Each row was made from one small tree. Brackets hold a mark, then the marks that hang from it, in alphabetical order. Every link used is in the known rows. Write each row's tree.
Known rows:
[turu luror [zedo [finu bupad pivag]]]: [  2  12 -20  11 -22 -30 -28  44  42  46 -11   9 -57 -41  25   7 -43  28
 -18  11  30  25 -16 -13  36]
[turu [gelimu lufi] luror]: [ -1  29 -41   1 -28 -26 -40  24   2  53 -13   3  25 -57  35  -1 -80  16
 -16  -1  20  13 -14   3   3]
[gelimu [turu luror]]: [  0 -28 -32  20 -17  22 -43  -5 -19  19 -19 -19  16   2  31 -20 -46   6
   9  28   8  23 -14 -17 -33]
[lufi dilog [gelimu [turu zedo]] gobak]: [-43 -10 -45 -11   2  99   4 -23 -18 -13  -7   6 -61  11  16 -49 -42 -14
  -3  11 -24  51 -14 -47  22]
[turu [gelimu lufi] zedo]: [ -7  48 -12 -20 -30   0 -13  31  37  47  36 -27 -13 -25  36 -13 -39   4
 -18 -13  27  30 -25 -12  -1]
[zedo [finu bupad] [turu luror]]: [-18 -18 -40  53 -21 -20 -17  -7   3  29 -72  12 -46 -47  -5   2 -43  17
  48   0   5  25  -4  -9  -9]
[pivag finu]: [  0  -2 -21  -4  -6  -9   7 -28  -1  11   5  18   8  16   6 -57 -15 -10
  39 -11  48   8 -15   9 -16]
[zedo finu]: [-10  -4 -15   0  -8 -17 -14 -12   3  21 -27   1  -6 -16   6   0 -27  23
  37  -7  18  16   1  -9  -4]
[gelimu lufi]: [ -8 -20 -20 -25 -21  -9  -6  -6 -35  33  22  -1  30 -20  29   7 -19  18
   4   6  15  19  -5  -2 -14]
[gobak [lufi dilog [gelimu [turu luror [zedo finu]]]]]: [-17 -21 -38 -28 -19  25 -24  -8 -26   4   2  -2  -9 -21  19 -14 -50  13
  27   4  19  28  24 -26  17]
[turu [gelimu [lufi dilog]] luror [zedo [finu pivag]]]: [-11  47 -40 -10 -33 -20 -33  46  52  55   3  -7 -17 -82  36  12 -77  40
 -25 -11  20  42 -30 -10  53]
[suga bupad]: [  6  17   1 -23 -27  -3 -19   7   9  29 -16  30   7 -15  27 -53 -41  28
  11   2   1   9  15 -17 -25]
[zedo turu]: [-26 -13 -10   4 -19  15 -29 -25 -15  11 -48  -8 -12 -20  14 -27 -25  -8
  38  -7   5  18 -10 -24 -21]
[turu [gelimu [lufi gobak]] luror zedo]: [-16  52 -32  -7 -26   2 -27  51  33  59   9 -13 -17 -49  42  -5 -70  13
 -46  -4  23  32 -32 -18  32]
[gelimu [turu luror zedo]]: [ -2 -14 -22  15 -18  29 -40  14   7  24  -1 -30  -6   7  37 -23 -37   4
  -7  25  15  28 -25 -25 -20]
[luror turu]: [  2  -8  -1 -14  -6  12 -34  -4 -12  22  30  -4 -22  32  31 -40 -27  -3
  -4   7  10 -23   9  -1 -21]
[zedo finu [turu [gelimu lufi] luror]]: [-26   9 -42  32 -27 -12 -23  -4   2  34 -66  -4  -3 -81   3  12 -58  31
  45 -15  -2  39 -16 -13   2]
[turu zedo]: [ -9  16   9 -24 -14   5 -23  19  30  29  15 -14 -29  11  32 -27 -18  -5
 -12  -3  32  11 -19 -22   3]
[bupad [finu pivag] suga]: [ 30 -37 -14 -34 -19  20   2  -1 -49  12 -13  31 -37 -39  31  -5 -19  23
 -18  29  24  58  13 -47 -56]
[turu luror]: [ -3  -1 -20  -4 -12 -20 -50  11  -6  35 -34  14   9 -21  32 -14 -59   8
 -11   8  26  -7  -7  -8   8]
[bupad [finu pivag]]: [  8 -18   1 -47 -24 -14  -6 -11 -28   6 -27  25 -21 -36  22 -28 -29  19
  -7  33  12  50   9 -37 -33]
[gelimu [lufi dilog gobak] [turu luror zedo]]: [-34 -27 -51  -7 -19  60 -13   7 -19  26  24 -28   6 -13  45  -9 -48  18
 -27  22  -9  59 -32 -29  15]
[luror [turu gelimu [zedo [finu [bupad suga] pivag]]]]: [ 16  25 -14   9 -19  15 -20  31  32  39  50 -15 -76   4  30 -21 -31  10
 -12  -2  17   7   0  -4 -14]
[zedo [turu gelimu]]: [-25  17 -17  11 -26  12 -33 -17   3  16 -50 -14 -14 -33  14 -30 -43 -11
  38 -17   4  24 -13 -21 -25]

Which tree is each row?
[-16 -16 -43   2  -5  54 -20 -14   1   2 -17  13 -35  -9  14 -37 -54   1
   8  10  -9  30 -14 -27  15] | [lufi dilog [gelimu [turu luror [zedo finu]]]]
[ -2 -19 -23  26 -19  28 -12   2  13  16  11 -35 -30  21  20 -18 -13   7
  21  21  12  41 -17 -22 -38] | [gelimu [turu [zedo [finu bupad]]]]
[  3  35  -4  -8 -19  10 -29  25  35  35  41 -21 -55   0  29 -29 -36  12
  -8  -5  12   4  -4  -7   2] | [luror [turu gelimu [zedo [finu pivag]]]]
[ -4 -10 -54  44 -40  -3   5  -3  -8  28 -31   1 -58 -85   1  33 -26  34
  53  -6   0  68  -2 -11 -23] | [zedo [finu [bupad suga] pivag] [turu [gelimu lufi]]]
[-21  32 -52  -8 -22  -1 -36  18   2  45 -19   3  14 -54  37 -11 -95  13
 -25  -8  10  22 -16  -6  27] | [turu [gelimu [lufi dilog gobak]] luror]
[  1 -18 -32  34 -18  17 -27  16  15  28  -5 -25 -25   2  26 -12 -36  13
   5  27  14  35 -21 -19 -22] | [gelimu [turu luror [zedo [finu bupad]]]]
[-17 -29 -35 -34 -20  31 -23 -24 -44  -5   6  -2   2  -8  21 -22 -45   2
  33   5  16  24  31 -24   0] | [gobak [lufi dilog [gelimu turu]]]
[-18 -17 -27 -48 -18  13 -23 -18 -37   1   3  12  -2 -16  20 -20 -46   1
  26  -6  24  11  35 -20  17] | [gobak [lufi dilog gelimu]]
[-22 -28 -49   8 -26  41  -1  15 -27  30  20 -28  -5 -38  32  23 -27  43
 -12  34  -9  77 -28 -30   9] | [gelimu [lufi gobak] [turu luror [zedo [finu pivag]]]]
[-23 -26 -43   5 -23  49  -5  17 -30  32  27 -31   5 -14  39   5 -29  23
 -25  33  -4  61 -31 -29  -4] | [gelimu [lufi gobak] [turu luror zedo]]
[-41  10 -32   0 -27  27 -20 -20 -10  17 -38 -14  -8 -43  19 -24 -48  -5
  28 -18  -6  38 -16 -22  -7] | [zedo [turu [gelimu [lufi dilog gobak]]]]
[-13 -26 -48   0  -6  51 -27 -26 -21  -3 -24  21 -18  -6  17 -42 -60  -5
  11  13 -13  21  -4 -22   3] | [lufi dilog [gelimu [turu luror]]]
[-13  30 -13 -21 -14  33 -21  20  19  36  59 -22 -40  14  39 -41 -44  -1
 -29  -7   6   3  -9  -8   5] | [luror [turu [gelimu [lufi dilog gobak]] zedo]]
[ -9  29 -47  -7 -26 -19 -45  18   9  49 -15   5  26 -56  39 -10 -93  14
 -17 -10  17  11 -15   3  17] | [turu [gelimu [lufi dilog]] luror]
[-41 -10 -51  -5   0  92  -6 -14 -18  -5 -18  13 -58  -2  18 -45 -58  -9
 -14  15 -23  48 -15 -47  34] | [lufi dilog [gelimu [turu luror zedo]] gobak]
[  4 -13 -29  16 -24 -35  -4  -2   5  23 -15  14 -50 -35   5  14 -20  31
  35  11  16  34   9   1  -1] | [zedo [finu bupad pivag]]
[ 13  18 -20   8 -17  16  -8  31  20  48  65 -17 -57   7  29 -14 -29  12
 -15  -3  17   5  -2   1 -22] | [luror [turu [gelimu lufi] [zedo [finu [bupad suga]]]]]
[ -4 -31 -35   5 -27  24 -18  17 -20  38  33 -29  23 -16  41   5 -28  25
 -15  32   7  45 -29 -17 -20] | [gelimu lufi [turu luror zedo]]
[-27 -12 -28  28 -16  -7 -29 -14  -2  21 -80   4 -14 -56   0   2 -44  25
  49  -8   3  25 -12 -20   5] | [zedo finu [turu luror]]
[-27  51 -43  -4 -22   2 -22  43  47  55  -3 -11 -23 -60  32   0 -81  28
 -29 -17  17  40 -31 -18  53] | [turu [gelimu [lufi dilog gobak]] luror [zedo finu]]
[ -2  60 -17   0 -24 -12 -51  51  58  53 -12 -12 -24 -34  41 -26 -76   0
 -34 -10  36  10 -30 -16  22] | [turu gelimu luror zedo]
[-25 -28 -33  -4 -22  59   9   2 -32  22  44 -41  -1   2  34  -1  -8  16
  -9  28  -6  67 -26 -32 -19] | [gelimu [lufi gobak] [turu zedo]]
[-14  29 -16 -15 -13  28 -15  19  25  36  53 -23 -44   5  31 -29 -42  12
 -16 -11   3  10  -8  -7  11] | [luror [turu [gelimu [lufi dilog gobak]] [zedo finu]]]
[ 12  47 -38  27 -31 -22 -31  59  60  57  -9  -1 -66 -62  30   9 -67  25
 -21  -5  35  35 -21 -11  22] | [turu gelimu luror [zedo [finu [bupad suga] pivag]]]
[  2  27  -5 -15 -19  16 -24  25  18  41  63 -23 -32  12  39 -33 -34   1
 -23  -2  13  -4  -9  -3 -12] | [luror [turu [gelimu lufi] zedo]]
[-21  19 -27  20 -26   2 -48  -3   5  28 -65  -5  -7 -50  20 -25 -65  -4
  22 -12   7  18 -18 -20  -9] | [zedo [turu gelimu luror]]
[ -2 -45 -45  11 -27  16 -21  -3 -47  31  14 -20  44 -21  35   9 -35  26
   1  34   0  39 -16  -8 -32] | [gelimu lufi [turu luror]]
[ 29 -28 -36  15 -30  -8  -8  11 -21  27  15  21 -72 -27  31  15 -13  10
   0  20  27  35  13  -3 -27] | [finu [bupad suga] pivag]
[-41 -21 -51  -8   3  94   1 -37 -37 -16 -20  13 -47   7  12 -48 -48 -13
   8  12 -29  48  -5 -41  14] | [lufi dilog [gelimu turu] gobak]
[ 20 -18 -40  27  -7  -6  24 -16  -7  20  21  30 -32  24   6 -46  -8 -15
  34  -5  56  10  -7  15 -42] | [pivag [finu [bupad suga]]]
[-16 -21 -35 -33 -21  30 -29  -6 -30   3   7  -3  -6 -15  26 -21 -51   4
  18   6  20  25  23 -28  13] | [gobak [lufi dilog [gelimu [turu luror zedo]]]]
[  6 -19 -38  30 -11  30  -3   3 -12  15  -9  15 -52  -8   4 -17 -26   4
  11  30   0  32  -6 -23 -18] | [lufi [gelimu [turu luror [zedo [finu bupad]]]]]
[ -7 -31 -25  -4 -28  35  -4   2 -22  27  48 -40  18   2  35   1  -6  17
   0  27   5  51 -24 -18 -36] | [gelimu lufi [turu zedo]]
